What can hang from each mark
depizoz: gune
garuk: zitef zosem zulet
zulet: garuk
zitef: garuk tetes
gune: risel zosem
teges: muko tetes
risel: tetes
tetes: depizoz suguzov teges
muko: teges

Each row was made from one small tree. Brackets hold a mark, then the marks that hang from it, in alphabetical order. Every link used is in the known rows. Write each row's tree.
Known rows
{risel {tetes suguzov teges}}: [ -8  20  -7  21  -5   1  25 -12  -3  -1   0   3   0  21   5  35   3   7
 -13 -17 -12 -22  17   2  19 -13   6 -36  18  21   8   8  16  24  11  21]
{teges muko {tetes depizoz suguzov}}: [-12  20 -12  15   9   8  21 -18 -11  -3  -2  -7 -14   5   3  25   5  14
  -8  -8  -8  -7 -17  -4   9   2   8 -46  30  -6   4  -7  21  20   6   7]
{zitef garuk {tetes teges}}: [-11  16  -6   5  -5  -3   9   1  -1  15  -1   2  -3  22  15  36   4  34
 -12 -27 -11 -21   1   2   9   0  10 -23  20  14  10   0  11  22  16  18]
{teges muko}: [-16   2  -1  11   4   6   4 -10  -1   7  -5  -2   3   6  22  18  10  19
  -7 -17  -7  -7 -13   3   8 -13 -12 -29  24   0  -4  -6  13   9  -5   4]
{risel {tetes suguzov}}: [ -5  13   2  16  -8   7  19 -19   2  -5  -8  -3   7  16   7  30  -5   9
 -16 -13  -7 -11  11  -1  16 -15   6 -35  17  20   4   4  14  23   5  16]
{zitef tetes}: [-10   9   2  -4  -5   3   7 -15   3  13 -14  -1   5  15  17  34  -1  25
 -14 -19  -1 -12   6   3   5  -9   5 -28  17   6   3  -2  16  11   5  14]
{tetes {depizoz {gune zosem}} teges}: [-13  21  -7  17   3  10   7 -13   0  15   2  -5   5  15  -1  30  32   8
 -14 -14 -10 -11  -5  -7  17 -12  -2 -37  22   2   8  -3  15  29  18  23]
{muko {teges tetes}}: [ -3  11   3   4  -6   8   2 -14   1  10 -14  -6  -2   3  15  27  13  16
 -15 -23  -6  -3   1   2  13   1  -8 -38  29   5 -10   0   2   9  -7   2]
{garuk {zitef tetes} zosem zulet}: [-17   6  10   7   2   9  -5 -15  -2  16   6 -11  -2  10  10  44  20  28
 -14 -18   1  -7   2  -9   9   8   0 -26   9   4  -5 -28  22  22 -10   4]
{zulet garuk}: [ -7   5   5   8   5   8  -4  -2   6   7 -15   4  12  12  11  21   8  13
 -17 -26   0   0   8  -3  17 -18 -12 -25  24   6  -6  -8   6  10  -4  18]
{garuk {zitef tetes} zosem}: [-12  10  10   0  -1   8   6 -20  -3  10  -1  -5  -7  11   6  42   8  27
 -11 -22   7  -8   4 -13   6   1   0 -29  10  -3   0 -27  18  18  -3   3]
{garuk {zitef {tetes depizoz suguzov}}}: [ -7  17  -2   5   6  11  14 -21 -11   3   5  -2  -4  14 -11  47  -5  17
 -20 -13  10 -17   5  -1   5   0  17 -42   8  -3   9 -15  22  28  11  18]
{risel {tetes depizoz suguzov {teges muko}}}: [-15  20  -9  23   7   1  30  -5 -11  -3  12  -4 -12  12   6  34   5   5
  -7  -8 -14 -21   1   8  14  -9   9 -42  25   7  16   7  20  29  16  21]
{gune {risel tetes}}: [-11  -5   8  16 -16   7  13 -18  -1  -1 -11  -7  11  14  16  22   3  15
  -7 -18 -16  -5   1   8  11 -18   9 -38  16  16   2   5  20   9   5   5]
{depizoz {gune {risel {tetes suguzov}} zosem}}: [ -5   0   5  36 -21  14  21 -36   2  -9   3  -9  14   9   4  19  10  18
 -18 -14 -20  -4  -7 -10  15 -19   9 -47  24  32  13  -3  21  34  19  13]
{garuk zosem zulet}: [-16   8   6  14   4  14  -5 -11   3  15  -5  -7   5  10  19  29  27  16
  -8 -16  -8  -3   8  -7  22  -1  -9 -16  12   7 -14 -19  22  15  -9   8]
{garuk zosem}: [-12  12   6   5   2  13   4 -15   2  10 -14  -3   1  12  14  27  15  13
  -7 -21  -3  -5   9  -9  19  -9  -9 -18  16   2  -8 -17  16  12  -3   7]
{teges muko {tetes {depizoz {gune risel}}}}: [-13   0  -3  25  -7   8  16 -23 -16   2   0 -14  -5   0   9  14  15  19
 -11  -6 -23   5 -39   1   1  -6   7 -56  37 -11   7  -4  26  16  14  -6]
{depizoz {gune risel}}: [-11  -9   4  23 -13  12   7 -25  -5   5  -8  -3  16  11  11  15   9  18
 -19 -16 -14  -2 -14   4   6 -20  -1 -37  23   6   1  -3  22  13  14   5]
{zitef {garuk zulet}}: [-13   7  -1  16  -1   8 -13   1   8  11  -5  -9  11  14  18  26  17  28
 -15 -18 -12  -2  -8  -2  14  -1  -1 -19  13  17 -10  -6  12  23  -1  10]
{zitef garuk {tetes depizoz suguzov teges}}: [ -7  27 -14  10   8   4  20  -3  -8   7   8   0  -9  23  -1  43  -2  27
 -16 -20  -7 -27   8   2  13   6  23 -27  16  10  18   0  20  36  30  29]
{risel tetes}: [ -8  12   8   6 -11   1   9 -12   5   4 -15  -5   7  16  16  29   1  12
 -10 -15  -7  -3   5  -1  12 -18   1 -33  19  14   0   6   9  12  -4   9]
{zitef garuk {tetes suguzov}}: [ -4  14  -4   9  -4   6  11 -12   0   0  -2   1   2  18   9  33 -10  36
 -17 -21  -4 -16   1  -6   8   1  13 -24  15  19   7  -5  15  29  16  18]
{garuk zulet}: [-15   4  -1  12  -1   9  -8  -7   6  14  -8  -5  13  13  18  26  20  15
 -14 -14  -7  -4   1   5  16  -6  -6 -25  13  10 -14  -4  18  13  -8  11]
{muko {teges {tetes {depizoz gune}}}}: [  0  17   6   9  -4   9   5 -17  -7  12  -9 -10  -2   1   4  29  14   9
 -22 -12  -8   1  -9   2  10  -1  -3 -46  34  -5   2   3   7  21   5   8]
{depizoz gune}: [ -9   7   6  12  -7   7   2 -20   2  10 -11  -4  15  11  12  20   9  13
 -22 -13  -5  -1  -9  -3   8 -19 -10 -33  22   2  -2  -3  15  17   5  10]
{teges muko tetes}: [-13  10  -5  10  -3   1  11 -15  -2   3 -10  -8  -6   4  18  17  11  22
  -5 -17 -11   0 -23  -5   5  -5  -6 -41  34  -1  -6  -6  12   8  -8  -5]
{tetes depizoz}: [-11  16   0   0   7  13   3 -10  -2  10 -15  -5   5  14   5  30   9   7
 -11 -12   1  -7   4   4  14 -11   3 -28  12  -8  -1  -2  16  12   3  16]

Write each row's tree
[-12  16  -1  15  -1   3  12 -19 -11   5  -3 -13  -8   1   8  19  13  17
 -12  -4 -12   5 -34  -6   0  -6  -1 -51  36 -12   6  -2  17  19   4  -2]
{teges muko {tetes {depizoz gune}}}
[-13  17  -8   6   6   4  11 -10  -7   5  -9 -11 -12   4  11  23  13  16
  -4 -10  -9   1 -22  -3   6  -2   3 -44  31 -13  -1  -5  15  11  -2   0]
{teges muko {tetes depizoz}}
[-11  24 -16  15  12  10  19  -9 -11   4   1   4  -2  20  -6  36  10   2
 -14 -13  -4 -24  13   8  20  -7  10 -31  15   0   6   0  22  25  19  29]
{tetes depizoz suguzov teges}
[-13  12   7  11  -2   8  -5  -2   4  15   1 -10  -3  13  23  36  15  42
 -10 -22 -12  -4   1  -9  14  12   5 -11  14  17  -2 -17  19  28   0   9]
{zitef {garuk zosem zulet} tetes}
[-15   2  -7  25  -2  10  15 -17 -15  11   2  -2   5  16   1  25  19   7
 -16 -11 -17 -15  -8  12  11 -13   6 -40  21  -4  10   1  28  19  27  16]
{tetes {depizoz {gune risel}} teges}
[-17  -7   2  37 -15  -3  23 -16 -12   2  14  -5   1   9  19  17  12  16
  -9 -13 -29  -9 -22  10   5 -18  -1 -48  36  13  16   7  23  20  16   4]
{depizoz {gune {risel {tetes {teges muko}}}}}
[-12  12   6  10   6   1   6   1  -5  11   9   5 -10  15  -1  44  15  21
 -13 -35   5 -13  13 -12  16   2  -6 -30  21   2   7 -25  12  19   0  14]
{zulet {garuk {zitef {tetes teges}} zosem}}
[-10   6   3  16  -9  15  12 -19   3   0  -7 -15   6  11   7  28  16  13
  -4 -17 -15   0   0  -2  19 -14  15 -42  15  14   7   0  19  19  12  13]
{gune {risel {tetes depizoz}} zosem}
[ -8   3   9   1   1   4  -3  -6   0   9  -3   3   4  13   3  36   0  25
 -22 -30  10  -2   3  -6   6  -8  -2 -38  17   2   3 -16   8  14  -7  14]
{zulet {garuk {zitef tetes}}}
[ -2  27 -10  21  -3  16  16 -30   0  -2  -4 -11  -1   5 -10  27  19  14
 -20 -10  -9   1 -15 -20  15  -6  10 -50  27   6   8 -10  17  34  14  12]
{teges {tetes {depizoz {gune zosem}} suguzov}}
[-12  21 -11   9   8   7  21 -14 -13   6  12   2  -9  19 -15  50   3  15
 -18 -15   7 -28  10   5  10   3  18 -44  11  -2  13 -10  24  29  18  24]
{garuk {zitef {tetes depizoz suguzov teges}}}
[-11   8  13  11   8  13  -7  -5   0   6  -2   0   0   9   0  31  15  13
 -14 -31   7   3   5 -19  18  -7 -15 -28  17  -2  -6 -32   6  16 -13   6]
{zulet {garuk zitef zosem}}
[ -8   3  -7  30  -3  25  16 -32  -5  -4   4  -8  11   9  -5  22  18  13
 -19 -11 -14  -7  -9  -7  16 -13  10 -42  18  10   8 -11  29  33  29  19]
{tetes {depizoz {gune risel zosem}} suguzov}
[-12  16   0   3  10   0   5   4 -10  13   8   3  -5  17  -8  46  10  14
 -18 -26   6 -16   8   1  12  -1   6 -42  18  -6  12 -11  13  21   7  24]
{zulet {garuk {zitef {tetes depizoz teges}}}}
[-16   7   7  16   5  15 -10 -13   0  12   3 -11   1   8   9  35  29  19
 -11 -17  -1   0  -1 -11  17   3  -9 -26   7   0 -15 -28  20  19 -16   1]
{garuk zitef zosem zulet}
[-13   4  -9  27  -4  16  13 -20  -5   8   7  -6   7  11   1  24  33  10
 -12 -15 -19 -12  -9   0  17 -12   5 -41  23   4  10  -4  25  25  28  18]
{tetes {depizoz {gune risel zosem}} teges}
[ -9  26  -8  17   2   3  28 -10  -9   0   3  -1  -4  22  -3  39   4   1
 -11 -10  -8 -22  16   6  20  -9  14 -38  16  11  14   9  19  27  19  28]
{risel {tetes depizoz suguzov teges}}
[-12   7   2   6  -6   4  -8  -1   6  16   0  -8   7  16  23  34   8  38
 -15 -19 -11  -5  -5   0   9   5  10 -20  14  20  -1  -2  15  25   2  13]
{zitef {garuk zulet} tetes}
[ -7  10   9  13   6  10   9 -14  -4  -1   7   3  -4  11  -5  42   1  24
 -20 -29  10  -9  14 -19  15   1   0 -32  17   8   7 -34  16  28  -1  15]
{zulet {garuk {zitef {tetes suguzov}} zosem}}
[-12  13 -11  19   1   5  20 -21  -6  -4  -4  -4  -8   3   9  19   4  20
 -10 -15 -10  -7 -19  -7   7  -2   0 -43  34   5  -2  -8  16  16  -1   1]
{teges muko {tetes suguzov}}
[-19  -7  -1  28  -8  -3  24  -9 -11   3   7  -3  -4  11  21  19  11  16
   0 -19 -26 -15 -10  12  11 -14   2 -42  29  14   9   6  21  12  10   5]
{gune {risel {tetes {teges muko}}}}
[-10  -8   2  25 -13  17   5 -28   4   5  -5  -7  17   7  11  15  24  21
 -16 -20 -16   1 -15  -8  11 -19  -2 -39  23  15   2 -11  20  20  14   8]
{depizoz {gune risel zosem}}
[ -7   8  -2  25  -6  18  23 -25  -1 -10   1 -11   4  13  -1  30  10  10
  -9 -14 -15  -7   4  -4  22 -10  20 -44  14  21  11  -3  23  29  19  18]
{gune {risel {tetes depizoz suguzov}} zosem}
[-13  10  -5  20  -7   9  19 -11  -3   4   3 -10   1  15   3  31  25  10
  -1 -20 -20 -12   6   4  23 -10  16 -43  17  14  11   4  18  22  19  18]
{gune {risel {tetes depizoz teges}} zosem}
[-11   8  15   3   5   7  -2  -8  -1   7   1   0  -5  11   3  40   8  26
 -16 -33   9  -1   9 -18  11  -1  -6 -30  18  -1   4 -30  10  18  -7   9]
{zulet {garuk {zitef tetes} zosem}}
[ -5  17   1  11   1  11  15 -14  -2   1   0  -1  -7  17  10  36  -4  35
 -14 -25  -7 -15   7 -16  15   8  12 -16  16  16   9 -20  17  33  14  15]
{zitef {garuk zosem} {tetes suguzov}}
[  1  20   1  17  -1  13  15 -25 -10   3  -2  -8  -4   2  -4  30   8   7
 -27 -10  -8  -6  -6   0  14   3   1 -48  31   2   5  -1  11  31  14  14]
{muko {teges {tetes {depizoz gune} suguzov}}}
[ -5   6   4  11   3   6   7 -12  -2   0   4   5   4  14  -4  40  -6  23
 -25 -27  11 -12   8  -8  10  -5   3 -38  18  11   7 -19  12  26   2  19]
{zulet {garuk {zitef {tetes suguzov}}}}
[-14  11   7  16   3  13 -11  -1   6  11  -1 -11   2  12  20  28  23  29
  -8 -20 -14   1  -2 -14  20   6  -4 -11  12  14 -11 -19  15  27  -4   7]
{zitef {garuk zosem zulet}}
[-13  18  11  -4   5  10   6 -16  -8  11   1 -10 -11  11  -2  47   9  20
 -10 -17   9  -7   6  -9   8   4   9 -32   8 -14   6 -25  22  21   3   8]
{garuk {zitef {tetes depizoz}} zosem}
[-18  13  -5  20   8   2  13  -8 -12  14  10  -4  -3   9   9  25  18  10
 -14  -7 -12 -13 -18   6   8 -11  -7 -38  31 -11  10   0  21  23  15  15]
{tetes {depizoz gune} {teges muko}}
[-18  14  -8   4  10  -4  18  -2 -11  16   7  -2 -12  13  14  36  10  21
  -6 -14  -8 -22  -3  11   7  -1   7 -33  25  -7  14   1  23  18  15  21]
{zitef {tetes depizoz {teges muko}}}
[-19  -3  -7  31   4   6  18 -13 -19   8  13  -4  -1   7   8  19  20  12
 -10  -9 -21 -12 -24  12   7 -14   0 -44  30  -8  13  -1  30  20  24  10]
{tetes {depizoz {gune risel}} {teges muko}}
